Each row was made from one path, in order. Every step used is in the known rows, and no mark comes twice. Write each row's path.
Known rows:
sorak/nako/paru/befem/neli/nuzazad: [  4  89   8 -44  -7 -11  45   8  38 -87  65  -4  21  23  23   5 -48 -41
   0  29  -7 -18  -7 -41  15 -21  -3   0 -35  -4  30 -19 -65 -31   8]
lural/komef/fere/nako: [-41  18  32 -21  45  12  -6  15   2 -12  77 -53  -4  29  46   4 -12  -6
  -6  32  20 -13 -13   9   6  12  -3  -7 -35 -17   3  -1 -27  14  31]
sorak/befem/lural/mupa/libil/nako/fere/komef: [-56  14  11  15  15  28  -4  53 -16 -30  77 -58 -25   9  55  40   2 -27
   5  48 -15  10  12   1   5  34  80 -14  -4  30 -10 -16 -27  -5  16]
fere/nako/paru/befem: [ -7  44  34   4   2 -11  10   4  21 -15  51 -55   7   1  41  10   0 -24
   4  26  10 -27   4 -22   9  -9  10   0 -35  -8  -5   8 -57  -6   8]
befem/lural/peke: [-22  28  -2 -17  74  -6  23   2  48 -10  70 -31  11  54  72  24 -20   0
   6  27   5 -16   1 -20  16  11  13 -16 -14  34 -10 -29 -49   2  37]
lural/komef/fere/nako/sorak/befem: [-40  30  39 -31  44   8  -3  27  15 -24  83 -56 -53  26  45   5  -2 -29
   7  41  -8   8  -8  -3   6  -3  -3 -14 -29 -14  23   1   0   9  32]
libil/mupa/lural/befem: [  2  35  12 -21  44 -26  22  30  50 -16  79 -50 -29  42  57  18 -10   2
 -20  25  24 -37   7   0  14  32  44   7 -38 -14 -19  -2  -2   1   2]
peke/lural/mupa/libil: [-35  34  37 -14  39  30  25  33  42 -19  71 -38   1  32  68  15 -21   9
  -8  26  10 -15 -54 -14  21  11  24  21 -26  -7 -13 -12 -25  -9   6]
komef/fere/nako/paru: [-18  34  36   6  20  -2   1  14  -6  -7  81 -59 -11   6  31 -11   6 -23
  -5  33   3  -3 -12 -27   1   8 -18  -8 -43 -19  -1  11 -43   8  20]
lural/befem/paru/nako/fere: [-31   7 -35   7  -2  -9  31   1  30 -68  54 -60 -38  38  15  33  -4  -8
  16  23  -6 -11  19 -20  24  17  55  -8 -28   0 -17  -5 -59 -16  40]
mupa/lural/peke: [-14  44  19 -17  93 -15  26  -2  36 -14  77 -39 -13  47  49  25 -15   0
  -8  21  10 -24  -7 -14  20  11  33  -8 -17  16 -18 -27  23   3  19]
nuzazad/neli: [-20  80   5 -25  27   0   4  18  42 -10  61 -50   7  20  52  33 -20 -14
 -18  24  14 -35  -5 -19  28   2  35  10 -26  -6  -5 -29 -31   7   9]
sorak/nako/paru/befem/neli: [  -5   73   -6   -9    2  -14   32    8   40 -103   57  -16   28   19
   28    8    5  -33    4   22  -10  -18   -8  -45    8  -21   10    2
  -34   -8    2  -11  -62  -33    5]
befem/paru/nako/libil/mupa: [ 19  34 -18  10 -13 -36  15  16  51 -64  59 -57  18   2 -16  10  -2 -14
  -4  37  -1 -17   2   1  21  11  46  20 -42  -2  -7  30 -60 -10  22]
nuzazad/neli/befem: [-16  91   3 -18  24   6  14  16  41  14  73 -43  13  25  56  35 -28 -15
 -16  32  22 -39   9 -15  37   4  22   8 -28  -2  -7 -38  -9  10   7]
sorak/befem: [-18  59   9 -25  26 -19  -6  18  39 -17  75 -45 -32  26  60  25 -18 -14
 -26  21  -4  -5  -5 -18  22  -3   6   4 -19   2   1 -24   0  -2   7]
peke/lural/komef/fere/nako/neli: [-39   6  57 -13  49  24  20  14  18 -20  79 -49  -3  21  33  -6 -14 -20
   2  40   3  -5 -55 -16  -5   8 -56  -7 -29 -24  12  11  -9  17  41]
sorak/befem/neli/nako: [ -9  87 -46 -16  13   0  21  19  24 -60  77 -12 -13  42  49  10 -17 -16
 -14  40 -13  -4  -4 -16  20  -7  -8  -6 -27   8   2 -14 -12 -20  12]
mupa/lural/komef/fere/nako/neli: [-24   9  48  -1  54  14  15  13   4 -16  79 -48 -25  23  13 -12  10 -30
 -12  43   7 -14  -7  -7   5  13 -27  -9 -26 -26  10   0  27   3  35]
sorak/nako/libil: [ -5  51  12  -7   8 -14   3  15  27 -75  76 -50   0   1 -17  25  -2 -26
 -24  29 -14 -16 -11 -19  23  -3  19  19 -16 -10  -1 -21 -42  -5  10]
peke/lural/komef: [-29  31  21 -37  50   9  31  15  54 -20  63 -38  16  44  67  28 -35  -2
   1  17  10 -15 -52 -13  17   5   0  18 -29 -15  -1 -15 -13  13  24]
peke/lural/komef/fere/nako: [-48  15  51 -27  50  17  15  20  12 -23  76 -42  -3  33  60  -2 -25  -2
   1  32  17  -9 -66  -7   1   8 -15  -2 -40 -12   5   3  -3  26  31]
paru/nako/sorak/befem/lural/mupa: [ -8  32 -37 -22  -3  14  11  28  66 -68  60 -31 -27  41  55  28  -4 -20
   9  37 -16  -6  12 -28  16  -9  15   8 -28  15   1 -12 -18 -33  13]
komef/fere/nako: [-30  34  33 -10  31  -2 -21  18  -9 -10  81 -57  -8  18  50  -7  -6  -9
 -20  34  16 -21 -13   1   6  10  -6  -4 -40  -8  -7   2 -28  11  22]
nuzazad/neli/nako/paru/befem/lural/mupa/libil: [-18  76 -31  17  -5  35  65  29  29 -40  56   0 -10  19  43  14   3 -23
  13  42  12 -23  11 -44  38   6  55  -1 -33   6  -6  -7 -90 -41  -2]
fere/nako/sorak: [ -8  45  32 -17  25   3 -13  19  22  -8  65 -80   6  15  52  18   2 -23
   7  43  -3 -32   5   3   7  -7   9   8 -30 -12   3   2 -37  10  26]
nako/fere/komef: [-42  26  16   9  29   0 -14  11  20  -9  65 -82  21  10  38  56  -7 -32
  -4  31   0  -7  11   0   2  17  62   1 -16   1 -38  -5 -28  16  26]
lural/befem/paru: [-16  12  -8 -16  21   1  22  13  49 -20  62 -51 -36  53  54  21 -18   2
   6  29   0 -22   4 -20  22   5  13 -11 -32   1 -15 -19 -60  -1  43]
komef/fere: [-25  41  17 -18  37 -10  -9  13   9  -8  83 -44  -5  27  55   0  -8  -9
 -27  24  16 -12 -10 -10  11  19   7   2 -44 -18 -16  -6 -31   0  14]
peke/lural/befem/neli/nuzazad: [-14  55  18 -66  32  20  53  14  56 -23  70 -12  -5  59  59  18 -84   1
   5  34   8 -21 -49 -22   6   2 -11  -8 -38   2  15 -26 -38  -3  31]
sorak/nako/neli/befem/lural: [ -1  43 -10   3  13  -4  25  21  40 -52  83 -24  16  27  41  10  -3 -37
 -15  48 -11 -27  15 -31  27  -2 -56   6 -10   5  16 -39 -20 -15  25]
lural/befem/neli/nako/sorak: [  2  58 -46 -24  28  20  43  15  38 -52  77 -34 -11  55  41  25  -4 -13
  20  48  -7 -26  13  -9  11  -1  10  -6 -40 -16 -17  -1 -73 -23  32]
komef/fere/nako/libil: [-19  27  48   6  15   1 -14  14 -12  -8  83 -61  -9  -8 -19  -5   0 -19
 -21  40   5 -10 -11  -3   4  10  15  -4 -36 -15  -4  10 -39   7  28]
peke/lural: [-19  47  23 -25  36  -6  15  16  43 -16  67 -42  16  31  70  19 -29  -3
 -12  20   8 -21 -54 -19  13   5   1  19 -35  -8 -12 -12 -11  11  14]

Write each row's path:
[ -5  17 -18 -19  22  -3  52   7  68 -75  54 -45 -37  49  47  20 -14  -5
  32  33 -11 -22 -44 -29  16 -10  15   4 -47   3 -16   7 -43  -5  40]  peke/lural/befem/paru/nako/sorak
[-10  51  25  -8  11  29  57  29   5 -50  65 -14  30  13  50  -2  -1  -8
  22  29   2 -21 -49 -30  -5  10  39   6 -48 -13  -2  10 -70 -31  -2]  peke/lural/mupa/libil/nako/paru/befem/neli
[-39  61 -34  25   0   7  19  12  36 -47  50 -62  12  13  22  56 -13 -37
  16  46   7 -22  17 -14  27  -1  72  -9 -22  34 -31 -12  -8  10  35]  nuzazad/neli/befem/paru/nako/fere/komef
[ -3  98 -31  -1  -3  -1  47   6  26 -36  59 -27  -4   8  32  27  -8 -29
   0  26  13 -28   4 -42  32  -3  33   4 -41  -8 -15  -2 -66 -17  -7]  nuzazad/neli/nako/paru/befem
[ -6  31  34   1  18   5  -7  11  22  -9  66 -74   7   4  29  13   0 -24
 -11  43  -4 -28   7  -6   6  -3 -37   5 -18 -12   5  -2 -35   6  29]  fere/nako/neli
[-12  40  50 -33  16   9  -2  14  -4   9  89 -56 -13   7  21 -15 -45 -30
 -22  50   7 -12  -5  -7   5  10 -56  -9 -33 -14  30  -2 -34   2  31]  komef/fere/nako/neli/nuzazad
[-18  43  -3 -15  12 -18   3  21  41 -29  66 -43 -38  38  59  11 -15 -15
  -9  29 -17   1  -7 -29  28  -8   2  -5 -21  16   9 -23  -4  -2  32]  sorak/befem/paru
[  2  37  55   0  65 -22  18  16  30 -17  83 -68  -1   8  -9  15  -2 -11
  -4  42  13 -25  -1   5   4  20  50  -5 -17  16  -3  14   8  16  18]  fere/nako/libil/mupa/lural/peke
[-50  36   7   7  20  -6 -14  22  17 -80  71 -78  12   9  28  55  -2 -37
 -10  34  -9  -6   0 -10   7   5  48   4  -6  10 -29 -19 -21  13  18]  sorak/nako/fere/komef
[ 10  85  23 -29  12 -11  47  15 -18 -22  70 -13  16   1  34 -13 -38 -28
   7  38   7 -24  -4  -6  14  13  38  -2 -46 -10  31   0 -95 -32   2]  mupa/libil/nako/paru/befem/neli/nuzazad
[ 17  13 -24   1 -10 -27  31  13  64 -67  60 -59 -22  15 -19  18  -8  -2
   4  31   3 -21   9  -3  16  15  49   7 -41  -1 -16  24 -78 -11  25]  lural/befem/paru/nako/libil/mupa
[ -1  55   4  -8  18  -7  17  14  35 -50  91 -48   8  13  29  21  -6 -35
 -23  38  -4 -24  11 -24  27  -6 -50  14 -11 -10   5 -30 -12 -10  13]  sorak/nako/neli/befem
[ 10  46  25  -8  12 -27  -2  23  43  -8  78 -68  26  -3  -1  22  -8 -17
 -22  31   9 -17   5   6  11  23  40  24 -34 -21  -7  15 -53   3   7]  nako/libil/mupa
[ -2  60 -18 -22  17 -27   2  12  52 -62  65 -49 -40  17  45  26   2 -28
  -5  26 -14 -10   2 -13  25 -15  15  11 -30  -1  -1  -3  -7 -14   1]  paru/nako/sorak/befem
[ -6  26  42 -11  49 -20  22  28  23 -16  92 -43  -4  15 -19  -4   2 -20
 -21  33  17  -5  -8   2  10  40  58  11 -42 -34  -1  15   8   1  13]  nako/libil/mupa/lural/komef/fere
[  5  43 -41   2   3 -18  23   4  41 -38  60 -33   9  38  46  15 -18  -5
  -2  35  10 -29  10 -11  38  -6   3   8 -38  16 -11 -13 -18 -12  25]  neli/befem/paru/nako
[  4  73 -30  13 -17  -1  38   6  46 -42  55 -37   3   8 -26  25 -14 -21
   0  43   3 -28   6 -22  46 -11  45   4 -31  13   0 -19 -27  -7  26]  nuzazad/neli/befem/paru/nako/libil
[-24  26  -9 -26   3  23   4  37  54 -21  70 -26 -20  50  72  24 -21  -7
 -11  32  -8   0   6 -30  16   3   2  -2 -16  19   4 -38 -11 -22  16]  sorak/befem/lural/mupa
[  8  43 -11   5   5 -18   9  -3  37 -49  59 -49   8  -3 -24  30  -5 -16
 -18  25   3 -21  -1  -4  24   1  38  23 -33 -10 -18   3 -46 -13  10]  paru/nako/libil
[ 11  23 -30  12   3 -13  17  -2  51 -63  53 -50   2  19  17   7   3 -24
  -1  36 -13 -19   5 -23  23  -8 -23   9 -30  -2  -5   3 -45 -18  38]  befem/paru/nako/neli
[  3  57  -8  -4  28 -13  57  22  12 -65  84   4  15  27 -27 -17   5 -23
 -10  44  23 -20  -5   6   6  28  66  -6 -55 -24  -3  38 -17 -37  11]  paru/befem/neli/nako/libil/mupa/lural/komef/fere
[-20  52  41 -31  52  -8  16  46  28 -51  87 -35 -22  39  40 -21  12 -36
   9  55  -5  -5 -13   0  -9   5  22 -21 -40 -13  34  21  45  -4  24]  libil/mupa/lural/komef/fere/nako/sorak/befem/neli
[-19  17  52 -11  27  -6  -2  30  12 -14  88 -66  10   0 -12   2  -3 -14
 -10  43  18  -6  -6  19  -3  26  28   3 -37 -27  10  31 -48  16  24]  lural/komef/fere/nako/libil/mupa
[-10  62   1 -20  19 -10  12   2  42 -35  48 -19  38  36  54  12 -12 -11
  -7  22  14 -40   4 -10   7 -10  34  -1 -42  -6 -11  -7 -50 -25  15]  paru/befem/neli
[-33  30  16 -21  60  -6  19  45 -23 -31  94 -29 -57  25  64 -16  14 -32
   7  44 -13   8  -8   3  18  30  36 -16 -33  -7  32  -3 -37  -8  23]  mupa/libil/nako/sorak/befem/lural/komef/fere
[ 20  58  28 -44  19  -8  49  27  52 -21  82 -22  -7  33 -23   8 -53 -18
 -10  47  10 -25   5  -1   8  25  50  -2 -40 -12  18  -5 -22 -18  18]  nako/libil/mupa/lural/befem/neli/nuzazad
[-27  52  54 -47  20  23  62   8  18 -34  67   2  17  34  32 -19 -65 -24
  26  37  14  -4 -60 -31  -8 -10 -19 -21 -55 -10  39  12 -41  -7  33]  peke/lural/komef/fere/nako/paru/befem/neli/nuzazad
[-29  32  31 -15  18  -7 -10  31   8 -37  81 -61 -60  26  49 -19   7 -31
   8  53 -25   6 -13 -22   7 -11  -7 -25 -34   7  21   7  -4   7  46]  komef/fere/nako/sorak/befem/paru
[-22  35  32 -22  35  27  20  39  -5 -23  82 -47   5  18  74  11 -16  11
  -4  29   9 -23 -54  -1  12  28  33  24 -34  -9  -8  -9 -37  -1  -2]  peke/lural/mupa/libil/nako
[ 12  28  28 -10  29 -23  29  27  48 -14  80 -57 -30  17  -9  19  -3 -10
 -17  30  13 -30   7  -3  13  35  62   8 -34 -22 -16   5 -13  -5   6]  nako/libil/mupa/lural/befem
[ -5  76   6 -54  20   4  15  13  37 -12  69 -21  35  42  46  10 -65 -17
 -11  36   4 -21  -4  -5  16  -3   1   3 -38  -4  22 -26 -44 -13  27]  befem/neli/nuzazad
[  7  53  24 -41  16   1  14   8  38  10  76 -51   6  18  29  17 -53 -31
 -21  38   1 -16   7 -12  19   5 -37   9 -22 -20  23 -21 -43  -8  24]  nako/neli/nuzazad
[-34  -4  31   3  25  10  17   9  16 -20  59 -27  -1  22  35  -9   4 -29
   5  44  12 -21   7  -9  -1   6 -22 -22 -29  -8  14   7 -55 -16  43]  paru/befem/lural/komef/fere/nako/neli
[  6  32   2   7  12   3  25   9  42   6  75 -49  12  30  37   8  -9 -27
  -3  49  -6 -22  21 -24  27  -3 -41  -2 -20  -5   5 -18 -25  -8  44]  nako/neli/befem/paru
[-30  25   9   1  17  16  21  30  37 -19  52 -11   7  37  73   9  -4  -2
  -5  30  19 -34  10 -10  25   8  56   4 -28   9 -11 -12 -71 -39  10]  paru/befem/lural/mupa/libil
[-14  24  21   6  45  -4  39  -6  33 -19  53 -31   3  25  54  13  -8 -17
  28  30   5 -23   8 -37   1  -6   9 -30 -20  35   1   0 -70  -5  32]  fere/nako/paru/befem/lural/peke
[-43   8  24 -13  30   3   8  16   7 -22  57 -16   1  38  62  -8 -11 -11
   3  34  24 -28  -1   1   6   8  17 -19 -42   3   8   3 -49  -6  35]  paru/befem/lural/komef/fere/nako
